Each row was made from one walk, in order. Every step used is in the known rows, and no mark comes twice. Write each row's walk.
Known rows
G-A: [-1.08  3.38 -3.11  0.39 -0.10  0.90 -4.69 -1.95 -1.15  3.00 -4.73 -1.93
 -1.27  0.50  0.61  2.45  2.56 -0.40 -1.04  2.88 -1.68 -2.14  0.68]
R-H: [ 0.47  0.46 -0.28 -1.97 -1.31  4.37 -2.33  0.44 -4.04  0.34 -3.65  0.13
  1.17  3.13  2.29 -2.94  1.37 -0.86  0.86  1.48 -0.17 -0.71  2.11]
Q-R-H-D-A: [ 2.02 -0.29 -1.32  4.21  0.92  0.81  1.18  2.07 -0.07  2.97 -3.13 -0.08
 -1.39  0.18  1.99 -4.18  0.30  2.34  1.95  1.25  0.79 -0.51  1.00]
Q-G: [-1.45  0.54 -1.06  1.04 -0.97 -0.51 -1.70  1.71 -0.10  2.73 -5.91 -1.78
 -0.60 -0.25 -1.50 -3.36  0.13 -0.06 -0.31  2.92  0.37  0.10 -0.67]
Y-R: [-0.75  0.19 -1.58 -0.43 -0.06 -0.13 -0.73  3.99 -0.17 -0.14 -2.79 -1.10
 -2.15  0.34 -0.11 -3.86  1.47 -1.45 -0.03  2.65 -1.19 -0.29 -1.32]
G-A-D-L: [-0.14  3.77 -2.17  1.90  0.95  2.89 -3.59 -0.64  0.48  4.04 -3.29 -1.74
 -0.31  2.01  2.11  4.13  4.44  1.44 -0.31  3.66 -1.83 -3.87  0.15]
W-D: [ 1.82  2.16  1.29 -0.76 -2.17  1.91 -2.00  0.72 -1.38 -0.63 -2.51 -2.74
  0.92  1.18 -0.08 -0.18  0.56 -3.16  1.81 -0.59 -2.17 -0.17  4.77]
A-D-H-R: [ 0.33  2.77  0.77  2.43 -0.70 -4.26 -0.39  0.96  0.66  2.72 -4.10 -0.61
  0.41  0.93  2.77 -0.87  3.74 -0.82  1.84  0.30  0.32 -2.50 -0.23]
W-D-L: [ 2.71  1.16  0.00  0.09 -2.25  4.88 -0.80  2.10 -0.49 -1.22 -0.67 -1.88
  1.51  2.80  0.72  0.48  0.72 -0.89  3.01  0.83 -3.65  0.98  4.97]
Q-G-A: [-2.03  2.04 -2.83  1.43  0.06 -0.24 -2.89 -0.82 -0.27  5.18 -6.28 -2.23
 -0.41 -0.39 -1.78 -0.24 -0.32  0.79 -1.64  3.79 -0.36 -1.88 -0.96]
G-Q-R: [-0.17  1.04 -2.27  3.71  1.02 -0.37 -1.20 -0.53  1.08  2.63 -4.18 -0.18
 -0.55  3.11  0.31 -0.84  0.75 -0.11 -2.90  2.68  0.24 -0.84  1.09]
A-D-H: [ 0.74  2.63  0.60  0.16 -1.84 -2.96 -2.32  1.38 -0.33  1.50 -5.59 -1.44
 -0.06  2.34  2.59 -0.46  4.23 -1.22  1.78  0.64 -0.41 -2.15  0.47]
G-A-D-H-R: [-0.61  4.69 -1.74  2.51  0.44 -3.01 -2.39 -2.18  0.20  5.15 -4.59 -1.25
  0.21  0.69  2.01  2.73  3.07  0.18  0.01  1.55 -0.86 -4.46 -0.40]
R-H-D-L: [ 2.34  1.01 -2.24 -1.76 -0.28  6.75  1.07  1.62 -1.44 -0.27 -2.09  0.46
 -0.87  2.68  3.35 -2.89  2.43  1.59  2.58  2.82 -1.16 -0.12  1.52]
A-D-H-R-Q: [ 1.10  2.29  0.77  1.57 -0.42 -3.35 -0.01  1.03  0.77  3.38 -3.95  0.07
  2.54  2.50  3.45 -1.72  2.84 -0.78  1.19  0.35  0.26 -3.04 -0.06]
H-R-Y: [-0.04  1.06 -1.26  2.19  0.87 -1.90  0.81  2.48  0.13  1.28 -0.21  1.31
  0.34  1.54  1.13 -3.80  1.02  1.43  0.02  0.78  0.17 -1.45  0.50]
W-D-H: [ 2.70  2.02  0.29 -1.65 -4.03 -1.20 -1.18  0.66 -1.83 -0.95 -3.54 -2.14
  1.69  2.60  0.29 -0.67 -0.64 -2.89  3.11 -1.43 -2.93  0.74  5.01]
G-Q: [-0.43  2.69 -2.15 -0.46 -0.19  1.00 -2.96 -1.42  0.09  1.11 -4.78 -0.43
 -0.64  4.78  1.05 -0.49  1.94 -1.86 -2.61  2.19 -0.81 -1.38  1.05]
L-D-A: [ 4.46  1.53 -0.70  1.02 -2.38 -1.15 -2.12  3.78 -1.45 -2.13 -3.93  1.45
 -0.64  2.82  1.35 -3.55  1.23 -3.30  2.57  1.04 -1.79 -1.41 -1.26]
H-R-Q-G-A: [-1.04  1.14 -2.02  3.13  1.63 -0.43  0.60 -0.53  1.17  6.17 -3.23  0.59
  3.30  0.21  0.65 -2.64 -1.33  0.74 -1.69  2.75  0.38 -2.55 -1.11]
W-D-H-R-Q: [ 2.95  1.57  0.35 -0.26 -2.71 -1.51  1.12  0.41 -0.73  0.86 -2.04 -0.52
  4.28  2.68  1.27 -1.97 -1.98 -2.38  2.64 -1.67 -2.34 -0.28  4.55]
L-D: [ 3.60  1.66 -0.45 -0.37 -2.14  0.60 -1.83  3.41 -2.31 -3.25 -3.68  1.44
 -0.10  1.58  0.49 -2.46  2.34 -4.44  1.29  2.96 -1.34 -0.91 -0.62]

Which walk is each row?
[ 1.90  2.12 -3.28  0.15 -0.07  3.67  1.02  2.78  2.25 -0.75 -2.35 -0.92
 -3.95  0.32  2.50 -1.47  4.38  1.58  2.81  3.57 -1.99  1.30  0.42]	H-D-L
[ 0.57  0.09 -2.20  1.14 -1.68 -4.08  1.45  0.98  0.26  3.19 -4.56  1.10
  3.22  2.02  1.36 -4.55 -1.67  0.10  1.07  1.14 -0.38  0.25 -0.02]	D-H-R-Q-G
[-0.36  1.17 -1.51  4.20  2.39  1.30  1.41  0.42  2.32  6.73 -2.01  0.73
  4.03  1.42  1.77 -1.55  0.02  2.21 -1.12  3.36  0.14 -3.47 -1.37]	H-R-Q-G-A-D-L
[ 1.04  2.44  0.41  1.62 -0.40 -4.59  0.22  2.12  0.46  2.31 -3.00  0.27
  1.12  2.91  2.57 -1.94  2.83  0.58  1.46 -0.12  0.27 -3.35  0.16]	A-D-H-R-Y
[ 2.13 -0.89 -1.90  3.72  0.93  3.83  2.08  2.60 -0.15  1.74 -1.75  0.50
 -0.76  0.28  2.10 -3.05  1.04  3.13  1.93  3.23  0.13  0.58  1.54]	Q-R-H-D-L
[ 1.04 -1.17 -1.57  3.67  0.65 -1.57 -0.18  4.06 -0.28  1.34 -1.72  0.27
 -0.10  1.75  0.03 -3.44  0.14  2.82 -0.29  2.05  0.41 -0.25  1.68]	Q-R-Y
[-0.14 -0.67 -0.99 -1.83 -0.12  2.79 -0.06  3.30 -2.57  0.24 -2.22  0.08
 -0.16  2.29  0.92 -5.12  0.10 -0.96  0.16  2.32 -0.67 -1.32 -0.50]	Y-R-H
[ 0.19  4.02 -1.82  1.59  0.67 -2.08 -1.95 -2.04  0.13  5.81 -4.47 -0.48
  2.33  2.29  2.63  1.96  2.15  0.23 -0.76  1.61 -0.79 -5.00 -0.24]	G-A-D-H-R-Q
[ 1.52  1.76 -1.18 -2.33 -0.32  4.35  0.08  0.57 -2.25  0.38 -3.58 -0.21
 -1.34  1.52  2.68 -3.45  2.26 -0.18  1.61  1.59 -0.15 -1.17  1.34]	R-H-D
[ 0.48  1.76  0.67  2.14 -0.12 -3.87  0.75  1.22  1.22  4.77 -4.81 -0.16
  3.04  2.05  2.07 -2.73  1.32 -0.06  0.69  0.95  0.84 -3.15 -0.90]	A-D-H-R-Q-G
[ 0.29  0.58 -1.79  2.59  1.09  2.02 -0.74 -1.17 -0.75  3.05 -3.88  0.87
  1.13  4.75  1.04 -1.85 -0.34  0.22 -2.69  2.36  0.64 -1.72  1.69]	G-Q-R-H
[-0.30 -1.41 -1.72 -1.09  0.63  0.67  0.85  4.33  0.47  2.65 -3.62 -0.27
  1.69  2.15 -0.64 -6.56 -1.88 -0.46 -1.64  3.43 -0.50 -1.40 -2.19]	Y-R-Q-G
[ 1.04  0.90 -2.40  0.70 -1.93 -5.17  1.13  2.05 -0.64  0.53 -2.24  1.47
  0.99  3.06  1.60 -3.92 -0.04  1.11  1.93  0.04 -0.89  0.07  1.00]	D-H-R-Y
[-1.24  2.27 -1.96  2.66  0.91  1.43 -2.06  0.20  1.03  6.01 -5.18 -1.99
  0.40  0.86 -0.59  1.09  1.19  2.27 -0.95  4.31 -0.58 -3.44 -1.37]	Q-G-A-D-L
[ 4.69  1.15 -1.66  0.18 -2.66 -3.89  1.61  4.01 -2.06 -2.79 -2.12  3.78
  1.73  3.51  0.96 -4.26 -0.19 -2.29  2.24  1.31 -1.48 -1.07 -0.74]	L-D-H-R-Y
[ 1.44 -0.24 -1.18  3.26  1.03  1.93  1.34  1.78 -0.75  2.20 -2.97 -0.04
 -1.16 -0.62  1.46 -3.37  0.87  1.69  1.13  2.38  1.01 -0.13  1.40]	Q-R-H-D
[ 1.52  0.65 -3.23  2.80  1.70  4.00  1.65 -0.09  0.93  2.58 -2.62  1.25
 -0.13  4.68  1.79 -1.85  0.33  2.08 -1.44  3.37 -0.13 -1.10  1.34]	G-Q-R-H-D-L
[ 0.12  1.19 -3.25  1.31 -1.01 -3.93  0.68 -0.64  0.16  4.70 -4.73  0.95
  3.24  1.92  1.17 -2.53 -1.93  0.67  0.29  1.60 -0.80 -0.99 -0.28]	D-H-R-Q-G-A
[-1.67  2.94 -1.70  3.51  0.66 -3.50 -0.80 -1.05  1.03  7.21 -5.99 -1.53
  0.82 -0.38 -0.79  0.03 -0.03  1.25 -0.84  2.66  0.43 -3.84 -1.94]	Q-G-A-D-H-R
[-0.95  2.53 -2.06  2.72  0.93 -3.81 -0.18  0.10  0.66  6.74 -4.78 -0.65
  1.42  1.61 -0.93 -0.99 -0.91  2.66 -1.24  2.22  0.34 -4.67 -1.63]	Q-G-A-D-H-R-Y
[-0.03 -0.39 -2.32  0.27  2.05  2.39  0.76  3.71  1.55  4.74 -2.78 -0.34
  2.43  3.25  0.22 -3.27 -0.91  1.57 -1.87  4.67 -1.25 -3.56 -2.62]	Y-R-Q-G-A-D-L
[ 0.61 -1.32 -0.48  3.52  0.20  1.80 -0.61  1.68 -2.15  2.16 -3.01  0.17
  0.91  0.60  1.13 -3.01  0.12  1.15  0.42  2.19  0.90  0.09  2.02]	Q-R-H
